What can hang from each mark
J301: J753
J753: J301 J412 J413
J412: J753
J413: J13 J62 J753
J569: J753
J62: J301 J413
J13: J412
J39: J301 J569

Every row comes from one small tree of marks. The marks that hang from a mark follow it in brackets, in the order of their numbers. Every link used is in the known rows. Which tree was each row made from?
(in the rows, 128 means zero)
Known rows
J39(J301(J753(J412)) J569): [ 95 108 171 123 106  91  79 146 183 142 156 173 127 139 142 114 145  57
 107 149 102]
J753(J301 J412 J413): [118 130 118 117 111 102  86 122 165 128 174 124 151 107 156 110 174 118
 139 131 149]
J62(J301 J413): [125 129 144 100 133  94  84 131 143 120 177 158 120 116 167 104 181 104
 140 130 134]
J39(J569): [101 112 125 116 114  74  85 152 150 119 168 171 131 114 157 115 154  80
 124 133 112]
J62(J301): [121 120 123  89  98  88  83 135 161 113 151 163 116 102 166 116 164 108
 143 124 141]
J413(J13 J62 J753): [ 91 140  98 124 127  65  62 139 153 145 181 162 135  85 191 131 154 106
 188 125 125]
J301(J753(J413(J13))): [109 153 142 123  86 105  64 111 174 160 163 158 152 110 153 131 162 115
 146 143 113]
J569(J753(J301 J412 J413)): [127 114 145 131 117  95  97 147 172 115 186 104 154 103 150 116 172 105
 138 130 149]
J13(J412(J753)): [101 140  96  98  97 103 111 128 148 104 153 103 143  71 182 114 143 114
 144 122 113]
J753(J301): [125 122 123  97 116 102  94 158 133 105 146 129 132 110 162 103 175  90
 165 125 123]
J412(J753(J413)): [ 95 139 106 107 114 102 100 135 169 126 182 117 150  89 162 113 166 128
 135 133 134]
J753(J412 J413): [103 133 113 122 104  80  76 107 185 151 191 141 150 102 157 120 165 130
 121 135 146]
J39(J569(J753(J301))): [125  91 159 124 127  90 105 192 139  83 163 133 136 115 150 112 160  57
 140 129 114]
J753(J301 J412 J413(J13 J62)): [107 142 103 134 112 108  65 105 164 142 192 151 155  85 174 124 170 116
 167 140 153]
J62(J301 J413(J13(J412) J753)): [111 165 127 118 122  97  75  98 143 123 168 133 133  99 204 133 142 118
 168 109 129]
J412(J753(J301 J413)): [110 135 111 100 120 125 111 151 148 103 167  99 149  95 162 102 173 115
 154 129 137]
J301(J753(J412 J413(J13))): [102 148 136 131  81 101  60  91 188 172 175 159 159 108 152 133 160 124
 132 145 121]
J62(J301 J413(J13 J753(J412))): [100 144 129 128 131  89  66 105 159 144 193 153 138 113 186 131 164 119
 157 120 140]
J13(J412(J753(J301 J413))): [115 150 102 100 104 128 114 126 147  92 153  80 152  79 178 106 150 122
 152 121 135]
J753(J301 J412 J413(J13)): [108 150 116 131  98 120  75  99 165 139 177 129 162 103 166 125 165 119
 154 132 145]
J412(J753(J301 J413(J13 J62))): [101 146  97 116 122 129  91 132 149 117 184 126 154  74 179 116 169 114
 182 137 141]
J13(J412): [113 142 110 105  92  84  89 118 150 118 150 126 136  88 179 119 143 109
 142 122 118]
J62(J413(J13(J412))): [112 170 128 132 117 110  81  92 133 139 179 127 152  97 187 124 152 108
 153 128 108]
J301(J753): [119 121 142 100  98  84  81 151 155 139 146 159 130 115 147 110 170  91
 144 138  99]
J62(J413): [116 136 138 116 145  89  88 140 135 138 189 142 137 118 161 103 183 100
 143 136 113]
J301(J753(J413)): [118 134 142 108 100  87  74 133 173 149 161 153 138 116 142 115 169 112
 133 141 117]

Which tree is each row?
[ 99 153 105 129 113  89  60 107 172 156 196 166 147  83 176 131 163 123
 160 142 142]  J753(J413(J13 J62))
[110 128 137 119  93  84  70 116 189 160 173 155 147 113 141 116 168 119
 118 145 125]  J301(J753(J412 J413))
[108 156 100 107  91 145 110 120 128  94 140  90 155  73 191 120 142 103
 176 119 112]  J413(J13(J412(J753(J301))))
[113 162 103 114  84  99  61  76 180 129 170 164 133  65 198 139 138 132
 155 127 161]  J753(J413(J13(J412) J62(J301)))
[ 93 128  97 118 107  69  54 114 175 140 182 179 127  83 196 136 152 119
 173 122 154]  J413(J13 J62(J301) J753(J412))
[101 140 122 136  94  90  51  98 189 175 191 180 153  90 159 131 165 119
 146 152 128]  J301(J753(J412 J413(J13 J62)))
[123 140 124 100  73 102  61 101 163 128 140 184 122  74 186 132 142 102
 167 132 120]  J413(J13(J412) J62(J301(J753)))
[100 137 110 125 114  97  79 130 147 128 162 123 150 105 180 127 158 104
 182 117 129]  J413(J13 J753(J301 J412))
[105 154  96 121  95  90  70 101 151 133 168 153 141  66 196 133 141 108
 169 131 122]  J413(J13(J412) J62)
[105 137 141 151  98  91  77 108 193 151 204 125 167  90 160 144 155 123
 130 136 141]  J569(J753(J412 J413(J13)))
[115 130 137 104 149  73  81 145 144 122 179 149 117 121 179 111 172 109
 157 117 136]  J62(J301 J413(J753))
[ 98  97 174 142 124  78  95 160 187 119 185 139 133 123 152 124 139  59
 106 140 124]  J39(J301 J569(J753(J412)))
[115 123 159 146 116 111  90 150 157 106 180 132 157 111 157 132 152  79
 143 132 129]  J39(J569(J753(J301 J413(J13))))
[115 155 123 120 105 124  80 117 151 128 163 126 155 105 168 123 167 114
 168 129 138]  J753(J301 J413(J13))
[107 146 129 125 101  94  53 115 175 165 180 180 143  95 160 128 166 112
 158 150 121]  J301(J753(J413(J13 J62)))
[104 126  99  93 115  96  88 132 179 114 186 155 126  71 175 111 168 129
 144 134 163]  J412(J753(J413(J62(J301))))
[103 128 151 121 116  85  64 122 204 166 184 163 129 112 152 113 159  96
 129 158 139]  J39(J301(J753(J412 J413(J62))))
[ 85 141 107 132 106  73  68 116 166 152 179 140 150 100 181 138 149 116
 162 122 125]  J413(J13 J753(J412))
[101 154  99 106  98 105 105 110 167 116 168  96 153  74 178 117 141 134
 131 125 133]  J13(J412(J753(J413)))
[107 119 110 110 126  79  88 155 147 117 160 120 138 111 172 110 165  99
 168 115 132]  J413(J753(J301 J412))
[ 92 115  92 120 133  43  67 145 167 144 192 159 130  89 180 119 162 110
 161 128 137]  J413(J62 J753(J412))
[125 106 132 134 131  83  86 152 173 118 202 125 146  86 158 114 175 102
 150 139 155]  J569(J753(J301 J412 J413(J62)))
[ 96 111 177 151 124  81  89 142 206 130 200 132 143 124 147 128 139  80
  93 143 141]  J39(J301 J569(J753(J412 J413)))
[101 127 177 122 116  95  77 145 187 141 159 166 128 143 140 115 145  71
 109 149 114]  J39(J301(J753(J413)) J569)
[108 134 134 143 118  82  73 131 179 144 208 146 151  77 169 137 160 112
 158 141 140]  J569(J753(J413(J13 J62)))
[109 120 123 122 107  70  60 123 189 164 188 178 140  96 150 115 173 116
 130 152 132]  J301(J753(J412 J413(J62)))
[106 149  87 108 105 132 100 126 127  95 155 112 149  57 200 118 146  99
 191 127 120]  J413(J13(J412(J753(J301))) J62)
[100 134 103 106 114  73  59 133 162 129 171 178 119  84 196 134 152 110
 187 120 147]  J413(J13 J62(J301) J753)
[134 123 167  97 124  99  79 140 148 129 162 173 118 127 150 103 183  94
 139 139 113]  J62(J301(J753) J413)
[ 96 145  98 108 104 114  78 109 178 126 188 160 138  67 185 129 159 133
 159 136 160]  J412(J753(J413(J13 J62(J301))))
